Each row was made from one path, in order. Every step used is in the known rows, and no mark comes twice. Write each row's path.
Known rows
bosu pege: [ 1.87  0.95 -0.37 -0.57  2.60 -5.05 -3.01  5.62 -1.90  3.78 -1.70 -0.92
  2.74 -0.07  3.60  5.35 -1.89  1.65 -3.15  0.60 -0.39 -3.02 -0.71 -0.79]
ginuti tana: [ 1.72  2.59 -4.21 -2.66 -0.13  0.74  3.57  1.80 -4.45  1.72 -4.41  0.12
 -3.12 -0.97  1.87 -0.21  0.18 -6.17 -4.22 -4.11  2.31 -5.41  0.66  3.53]
kupun dadaf debeb: [-0.93 -2.00 -2.07  3.30 -1.64 -3.32  0.38 -2.62 -1.14 -0.29 -2.27 -5.59
  0.63 -0.01 -1.08  6.05  3.24 -4.96  0.46  0.99  4.11 -0.13 -2.76 -0.51]
debeb pege: [ 0.82  1.24 -2.24  2.00  2.18 -7.37  0.36  5.80 -1.70  3.08 -2.81 -5.91
 -2.59 -1.25  4.45  5.23 -4.07  1.34 -1.60 -0.75 -0.66 -2.44 -0.72 -1.77]
ginuti kupun dadaf debeb pege bosu: [ 0.32 -6.66  0.17  1.35  2.20 -1.97  1.51  0.28 -3.57  0.75  0.00 -0.98
  1.20  1.99  1.73  2.64  3.29 -2.33 -0.92 -0.08  4.59  4.13 -0.78 -0.92]
debeb dadaf kupun ginuti bosu pege: [-4.79  3.45 -0.16 -1.11 -3.00 -4.35 -0.26  3.99  3.46 -1.95  1.87 -0.04
  3.07  1.99  2.72  3.29  1.94  3.11  4.31  0.64 -0.78 -0.01 -0.20  2.57]
tana dadaf kupun ginuti bosu pege: [-3.12  1.03  3.03 -0.19 -2.94 -2.53 -0.57  0.86 -1.18  0.57  1.65 -0.28
  0.82  3.42  3.72  0.34  4.75  2.10  4.31 -1.16 -1.43 -3.70 -0.16  4.30]
bosu ginuti: [ 1.56 -0.67 -1.76 -2.20 -1.49 -0.69  3.46  1.74 -1.80  0.86 -0.64 -2.61
  0.94 -4.23  2.16  1.41  1.32  4.00 -4.81 -3.69 -0.19 -0.58 -2.18  0.68]
tana dadaf: [-1.03  0.84  2.06  1.18 -2.85 -6.16 -0.57  0.08 -3.65  2.56  0.72 -4.10
 -2.09  3.47  1.38  3.04  3.66 -2.37  1.81 -1.83 -2.12 -6.80 -0.11  4.67]
kupun ginuti tana dadaf debeb: [-1.99  2.46 -3.41 -2.96 -3.58  1.81  1.88  0.80  0.35  1.87 -1.08  0.84
 -3.78  3.11 -0.92  1.77  4.92 -0.91  0.72 -6.09  0.31 -4.72  1.78  1.85]
dadaf debeb pege bosu ginuti: [ 2.71 -3.88 -0.08 -0.22  1.56 -3.71  1.12  1.41 -0.75 -3.72 -1.21 -4.94
  0.50  0.11  5.16  2.59 -1.16  2.76 -3.57  1.70  0.64  1.89 -1.80 -7.30]
tana dadaf debeb pege bosu ginuti: [ 0.93 -2.69  1.66  1.37 -1.32 -5.19 -0.61 -0.24 -0.82 -1.43  1.55 -5.31
 -0.58  4.25  3.55  1.73  2.57  1.92  1.71  0.09 -3.15 -2.65 -0.80 -1.84]
kupun ginuti: [-2.98  2.85 -1.51 -1.65 -3.32 -1.16  1.21  2.78 -0.27  3.33 -0.92 -0.10
 -2.63  0.01 -0.84  6.01  2.62  2.51 -0.93 -4.67  1.33 -2.46  0.46  1.08]
debeb dadaf tana: [-3.05  3.33 -2.30 -1.87 -2.57 -5.33 -0.57  2.04 -0.36 -0.58 -0.07 -3.93
  0.45 -1.67  0.51  5.59 -0.51 -1.30  1.80  2.80  0.00 -6.37 -2.94  2.66]
kupun dadaf debeb pege bosu: [-1.02 -1.26 -2.47  5.38 -0.86 -4.39 -0.95 -0.42 -0.22 -0.50 -1.82 -6.33
  0.87  1.51  0.31  6.46  0.93 -2.13  1.27  1.00  2.37  1.92 -2.20 -2.27]
debeb pege bosu ginuti: [ 0.96  1.27 -1.57  2.63  0.44 -4.75  0.01  5.75 -0.92  1.31 -0.86 -4.52
  0.05  0.14  4.83  4.10 -3.94  7.01 -2.61 -2.54 -2.33  2.19  0.01 -2.95]
pege bosu: [-0.13  1.85  2.19  1.66 -3.08 -3.54 -0.17  2.02 -5.15 -0.19 -0.37 -1.10
  0.84  2.40  2.61  3.71 -0.04  1.53 -4.03 -1.65  0.87  0.74  0.93  1.23]
ginuti tana dadaf debeb: [ 1.81  0.24 -2.48 -2.45 -0.93  0.20  2.30 -1.15 -3.42 -0.13 -2.37 -1.08
 -3.00  2.49  1.91 -1.76  3.24 -7.09 -0.88 -2.71  0.37 -7.12  0.96  2.67]
pege bosu ginuti tana: [ 1.16  1.86 -1.48 -0.46 -3.30  2.05  2.09  1.78 -3.44 -1.04 -0.55  0.68
  1.68  0.64  2.53 -0.32  0.69  3.87 -5.29 -4.92 -0.39  2.13  0.84  1.25]
debeb pege bosu ginuti kupun: [ 1.45 -0.81 -1.08  1.73  1.59 -3.88  0.63  5.84 -1.67  1.50 -0.34 -3.03
  0.39  0.48  5.25  2.78 -2.77  6.66 -2.81 -2.69 -1.54  3.51 -0.08 -2.69]
ginuti tana dadaf debeb pege bosu: [ 1.81  0.73 -2.70 -0.79 -0.59 -0.46  1.32  0.19 -2.79 -0.71 -2.25 -1.56
 -2.68  4.06  2.99 -1.47  1.40 -4.61 -0.30 -2.82 -0.90 -5.07  1.68  1.15]
kupun ginuti bosu pege: [-5.62  0.52  1.54 -1.84 -2.80  0.12  0.60  3.11  0.22  1.40  0.18  3.71
  0.15  2.62  0.48  5.00  3.60  5.37  0.84 -3.89 -0.78 -0.38 -0.42 -1.54]
kupun dadaf debeb pege bosu ginuti: [-0.56 -1.88 -3.15  4.69 -1.08 -3.05 -0.29 -0.71  0.56 -0.56 -1.43 -6.31
  1.68  0.60  0.38  5.66  1.44 -0.22  0.68 -0.22  2.01  3.24 -2.54 -2.42]
dadaf kupun ginuti bosu pege debeb: [-2.69  1.02  1.53 -2.32 -0.90  0.45  2.35  1.72 -2.23  0.23 -0.52  2.66
  2.46 -1.41  5.61 -0.65  2.03  2.03  0.44  1.39  2.39  1.35 -0.85  1.00]

Write each row's path
[ 2.28 -4.88 -0.77 -3.94  0.97  1.06  4.72  1.85 -3.14  1.21  0.63  0.30
  1.43 -3.27  2.59 -0.45  3.29  3.67 -5.41 -3.92  1.47  2.01 -2.04  0.90]  bosu ginuti kupun
[-0.13  1.67 -0.77  0.28 -0.22 -6.77  2.16  0.69 -3.92  3.26  1.42 -2.36
  2.61  0.04  4.29  0.62 -0.66 -6.08  1.64  5.98  0.96  0.23  0.35  1.09]  pege debeb dadaf kupun
[ 0.25 -0.38 -2.48  2.58  1.05 -2.51  0.05  4.47 -1.43  1.52 -1.01 -3.65
  1.05 -0.76  4.04  3.42 -2.91  5.92 -1.00 -1.63 -0.51  3.00 -1.75 -2.05]  debeb pege bosu ginuti kupun dadaf tana
[ 2.07  0.66 -4.00 -3.27 -1.59  2.89  4.25  0.66 -1.62  0.09 -1.08 -0.90
  0.31 -2.65  3.06 -3.71  3.21  1.34 -2.82 -5.21 -0.91 -2.44 -0.98  4.27]  bosu ginuti tana dadaf kupun
[ 0.04 -1.37 -4.76  3.99 -0.74 -1.25  0.48 -0.81  0.35 -0.85 -2.32 -5.13
  1.21  0.60  0.44  4.11  1.37 -1.58  0.47 -1.06  2.06  2.66 -2.08 -2.11]  kupun dadaf debeb pege bosu ginuti tana
[-3.57  4.80 -1.77 -1.22 -3.40 -4.85  0.73  3.43  2.99 -1.16  1.40 -2.31
  1.35  0.54  1.96  3.64  1.70  1.28  3.36  0.27  0.54 -1.05 -0.08  3.94]  debeb dadaf kupun ginuti
[-0.88 -4.68 -1.09 -0.90  1.55 -0.06  2.15 -0.38 -5.75  3.11 -1.15  0.04
  0.37 -2.09  0.57  2.79  3.65 -4.22 -0.65  0.07  5.94 -0.58 -3.11  3.37]  ginuti kupun dadaf tana
[ 1.05  2.61 -3.16 -1.20  2.47 -3.89 -1.98  4.94 -0.63  5.05  0.58  1.34
  4.54  1.61  4.06  1.81 -1.58 -0.79  1.16  2.82 -1.12 -0.08  1.22 -0.73]  bosu pege debeb dadaf kupun ginuti tana
[-2.98  5.29 -3.35 -1.88 -3.23 -3.05  1.30  3.51  2.91 -1.13  0.70 -1.35
  0.72  0.73  1.81  2.08  1.76  0.00  2.96 -1.00  0.78 -1.63  0.78  4.45]  debeb dadaf kupun ginuti tana
[-0.68  3.08 -2.91 -0.88 -0.84 -3.72  2.76  0.94 -2.66  3.81  0.95 -0.26
  1.50  0.88  3.18 -0.24  0.05 -5.82  2.31  3.56  0.84  0.17  1.47  1.56]  pege debeb dadaf kupun ginuti tana
[-1.19  2.83 -0.46 -2.55 -1.88 -0.23  2.20  2.16 -1.63  0.28 -1.66 -0.43
 -0.27 -3.26  4.13  0.99  1.86  1.81 -0.99 -1.10  4.04 -0.95 -0.62  3.95]  dadaf kupun ginuti
[ 1.42  1.06 -1.23  0.21  2.83 -7.58 -3.05  4.82 -1.85  5.57  0.82 -0.62
  4.87  1.87  3.84  4.30 -2.47 -1.34  0.49  4.33 -2.08 -0.91  0.54 -2.17]  bosu pege debeb dadaf
[-1.71  2.49 -4.11 -1.98 -2.45  1.11  1.48  2.07  1.12  2.24 -1.37 -0.30
 -4.02  3.14  0.03  2.15  3.33  0.42  1.55 -6.22 -0.63 -4.06  1.82  0.64]  kupun ginuti tana dadaf debeb pege
[ 0.40 -2.15  2.51  1.80 -1.08 -6.33 -1.21 -0.35 -1.65 -1.02  1.08 -5.46
 -1.14  5.21  3.54  2.64  2.28 -0.29  2.13  1.02 -2.40 -3.88 -0.23 -1.30]  tana dadaf debeb pege bosu
[-2.02  2.89 -3.31 -1.18 -3.00  1.30  1.05  2.03  0.91  1.78 -0.93  0.40
 -3.36  4.59  0.06  2.21  3.14  1.48  1.13 -6.51 -0.85 -2.71  2.50  0.56]  kupun ginuti tana dadaf debeb pege bosu
[-2.67  0.65  2.91  0.15 -2.24 -2.85 -0.32 -0.02 -2.42  1.99  2.25  0.13
  1.22  3.58  4.27 -0.32  4.39  0.55  5.00  0.45 -1.78 -3.00  0.33  3.73]  tana dadaf kupun ginuti bosu pege debeb
[ 0.61 -7.02 -0.46  0.59  3.07 -2.35  2.15  0.27 -3.37  1.40 -0.32 -1.63
  0.30  0.72  1.64  2.94  3.52 -3.73 -0.72  0.20  4.83  2.72 -1.61 -0.62]  ginuti kupun dadaf debeb pege
[-2.71  4.08 -3.74 -2.28 -3.86  1.59  1.99  1.79 -0.01  3.43 -1.33  1.10
 -4.08  2.82 -1.21  2.36  4.32 -0.64  1.21 -7.38 -0.35 -5.07  2.18  3.74]  kupun ginuti tana dadaf
[ 0.59  2.25 -0.73  3.67  0.57 -6.60 -0.82  5.83 -2.08  1.76 -1.55 -4.66
 -0.84  1.50  4.93  4.88 -4.53  3.64 -1.82 -1.04 -1.32  0.63  0.44 -2.58]  debeb pege bosu
[ 0.47 -2.82  2.87 -0.23 -1.95 -5.49 -0.16 -2.35 -3.16 -0.94  1.13 -4.63
 -1.56  3.80  2.15  2.17  4.47 -3.21  1.40  1.10 -0.86 -6.06 -0.74  0.59]  tana dadaf debeb
[-5.14  0.04  1.46 -1.42 -2.12 -0.14  0.93  2.55 -0.97  2.62  0.54  4.10
  0.79  3.07  1.06  4.12  3.18  3.65  1.39 -2.29 -0.94  0.61  0.05 -2.38]  kupun ginuti bosu pege debeb
[ 1.04 -4.74 -2.23 -1.20  0.03  1.25  3.83  0.79 -2.08  1.91  0.74 -0.73
  2.21 -3.00  1.10  0.91  4.36  2.64 -3.14 -4.33  1.99  3.30 -2.42  2.08]  bosu ginuti kupun dadaf
[ 0.81 -2.46  1.80  1.01 -0.30 -6.84 -0.62 -0.21 -1.41 -0.31  0.51 -6.06
 -2.14  3.77  3.41  2.86  2.31 -1.51  2.41  1.10 -2.06 -5.45 -0.62 -1.31]  tana dadaf debeb pege
[ 1.90  0.65 -4.16 -2.71 -2.03  2.41  3.84  0.87 -1.57  1.11 -1.03 -1.04
 -0.51 -1.60  1.84 -2.10  3.06  1.00 -3.02 -6.23 -1.86 -2.97 -0.55  3.79]  bosu ginuti tana dadaf
[-0.36  1.22 -0.72  0.72 -0.59 -7.72  1.64  0.84 -3.90  4.76  1.73 -2.46
  1.56  1.70  2.34  2.73 -0.66 -6.40  1.69  4.86 -0.49 -0.93  0.80 -0.07]  pege debeb dadaf
[ 1.75  1.24 -1.10  0.03  3.23 -6.71 -2.61  4.83 -1.67  4.79  0.68 -0.49
  5.57  0.96  5.21  2.86 -2.39 -1.06  0.39  5.47 -0.98 -0.06  0.21 -1.16]  bosu pege debeb dadaf kupun
